What can hang from each mark
Z295: Z480 Z619 Z994
Z121: Z480
Z480: Z121 Z295
Z994: Z487
Z487: Z480 Z619 Z994
Z619: Z295 Z487

Each row was made from one small tree. Brackets hold a mark, then the marks that hang from it, in the order of their numbers. Every link used is in the known rows. Write each row's tree.
(in the rows, 128 means zero)
Known rows
(Z619 (Z295 Z480)): [139 108 102 135 154 101  91 143 101 115 138 145 133 126 119 116 131 108]
(Z619 (Z295 Z994) Z487): [137 116 110 118 131 137 116 132 130 156 133  93 123 146 163 159  96 162]
(Z487 (Z480 Z121) Z994): [105 149 129 118 114 122 179 118 148 119 110 154 156 106 113 168 137 186]
(Z487 Z994): [136 149 138 151 136 104  79 165 166 126 109 142 100 118 130 100 155 208]
(Z480 Z121 (Z295 (Z619 Z487) Z994)): [123 141 139  98 126 175 150  91 103 176 131 120 158 141 123 144 146  51]
(Z619 (Z487 Z480 Z994)): [134 137 143 120 133 109 159 133 177 130 126 131  92 128 136 238 115 232]
(Z994 (Z487 (Z480 Z121 Z295) Z619)): [114 117 162 146  87 168 180 115 125  69 132 127 171 120 121  98 119  35]
(Z619 Z295 Z487): [139 110 106 111 139 135  99 127 122 139 142 104 121 149 152 171  96 162]
(Z994 (Z487 (Z619 (Z295 (Z480 Z121))))): [143  95 119 149 111 135 105 123 117  94 130 124 150 129 138  70 122  61]
(Z994 (Z487 Z619)): [140 121 156 166 102 130  75 156 150  81 129 115 112 132 137  38 134 103]
(Z121 Z480): [106 161 116 142 136 103  70 154 133 100 117 140  74 121  97  49 140 228]
(Z480 Z121 (Z295 (Z994 Z487))): [ 97 150 152 155  89 182 159 131  97 121 114 119 188 129 125  48 139  39]
(Z121 (Z480 Z295)): [102 157 130 150 139 134 100 150 120  91 118 144  90 120  93  55 138 166]
(Z121 (Z480 (Z295 Z994))): [100 161 133 154 133 136 115 156 126 103 111 136  94 118 102  47 139 164]
(Z619 Z295): [125 120 111 133 134 130  79 144 110 116 136 123 143 129 133  80 121 129]
(Z121 (Z480 (Z295 Z619 (Z994 Z487)))): [117 143 144 163 142 125 112 139 129 114 119 145  78 109 109  60 136 138]

Which tree is each row?
[118 120 150 140  85 142 156 118 134  76 130 123 156 122 124  91 120  86] => (Z994 (Z487 (Z480 Z121) Z619))
[122 141 127 101 120 125 178 108 158 140 121 129 124 132 133 237 115 216] => (Z619 (Z487 (Z480 Z121) Z994))
[114 147 142 111 123 172 137 104  95 160 127 132 172 128 111  85 161  29] => (Z480 Z121 (Z295 Z619 Z994))
[161 129 141 131 167  65  87 139 131 163 136 158  85 120 108 128 178  99] => (Z295 Z480 Z619 Z994)
[ 94 160 140 127 100 184 149 127  95 133 116 121 191 134 114  59 151  51] => (Z480 Z121 (Z295 Z994))
[113 110 107  83  99 165 181  89 117 110 132 112 198 121 131 125 111  67] => (Z487 (Z480 Z121) (Z619 (Z295 Z994)))
[113 115 104  91 113 151 198  95 115 150 135 103 167 136 151 214  81 144] => (Z619 (Z295 Z994) (Z487 (Z480 Z121)))
[138 113 108 140 147 103 111 149 108 130 129 135 136 124 132 104 131 102] => (Z619 (Z295 Z480 Z994))
[152 119 151 171 121  91 112 163 145 105 121 131 104 126 132  75 151  86] => (Z295 Z480 (Z994 (Z487 Z619)))
[145 132 153 102 142 102 141 115 155 171 144 124  87 129 131 200 133 153] => (Z295 (Z619 (Z487 Z480)) Z994)
[154 137 146 109 146 106  90 127 151 183 139 115  78 140 138 156 146 155] => (Z295 (Z619 Z487) Z994)
[151 104 103 120 150 108 129 131 123 154 136 115 113 143 150 197 107 142] => (Z619 (Z295 Z480 Z994) Z487)
[128 107 114 103 134 131 162 112 127 124 149 115 132 135 143 225  80 163] => (Z619 Z295 (Z487 Z480))
[167 117 107  91 172  83 112  87 133 185 133 162  94 134 113 235 161 147] => (Z295 (Z480 Z121) (Z619 (Z487 Z994)))
[108 115 122 146 102 143 160 127 107 117 125 118 176 115 146  93  99 102] => (Z619 (Z295 (Z994 (Z487 (Z480 Z121)))))
[163  96  94 123 167  99 121 126 144 149 128 138  99 134 152 237 109 187] => (Z619 (Z295 Z480) (Z487 Z994))
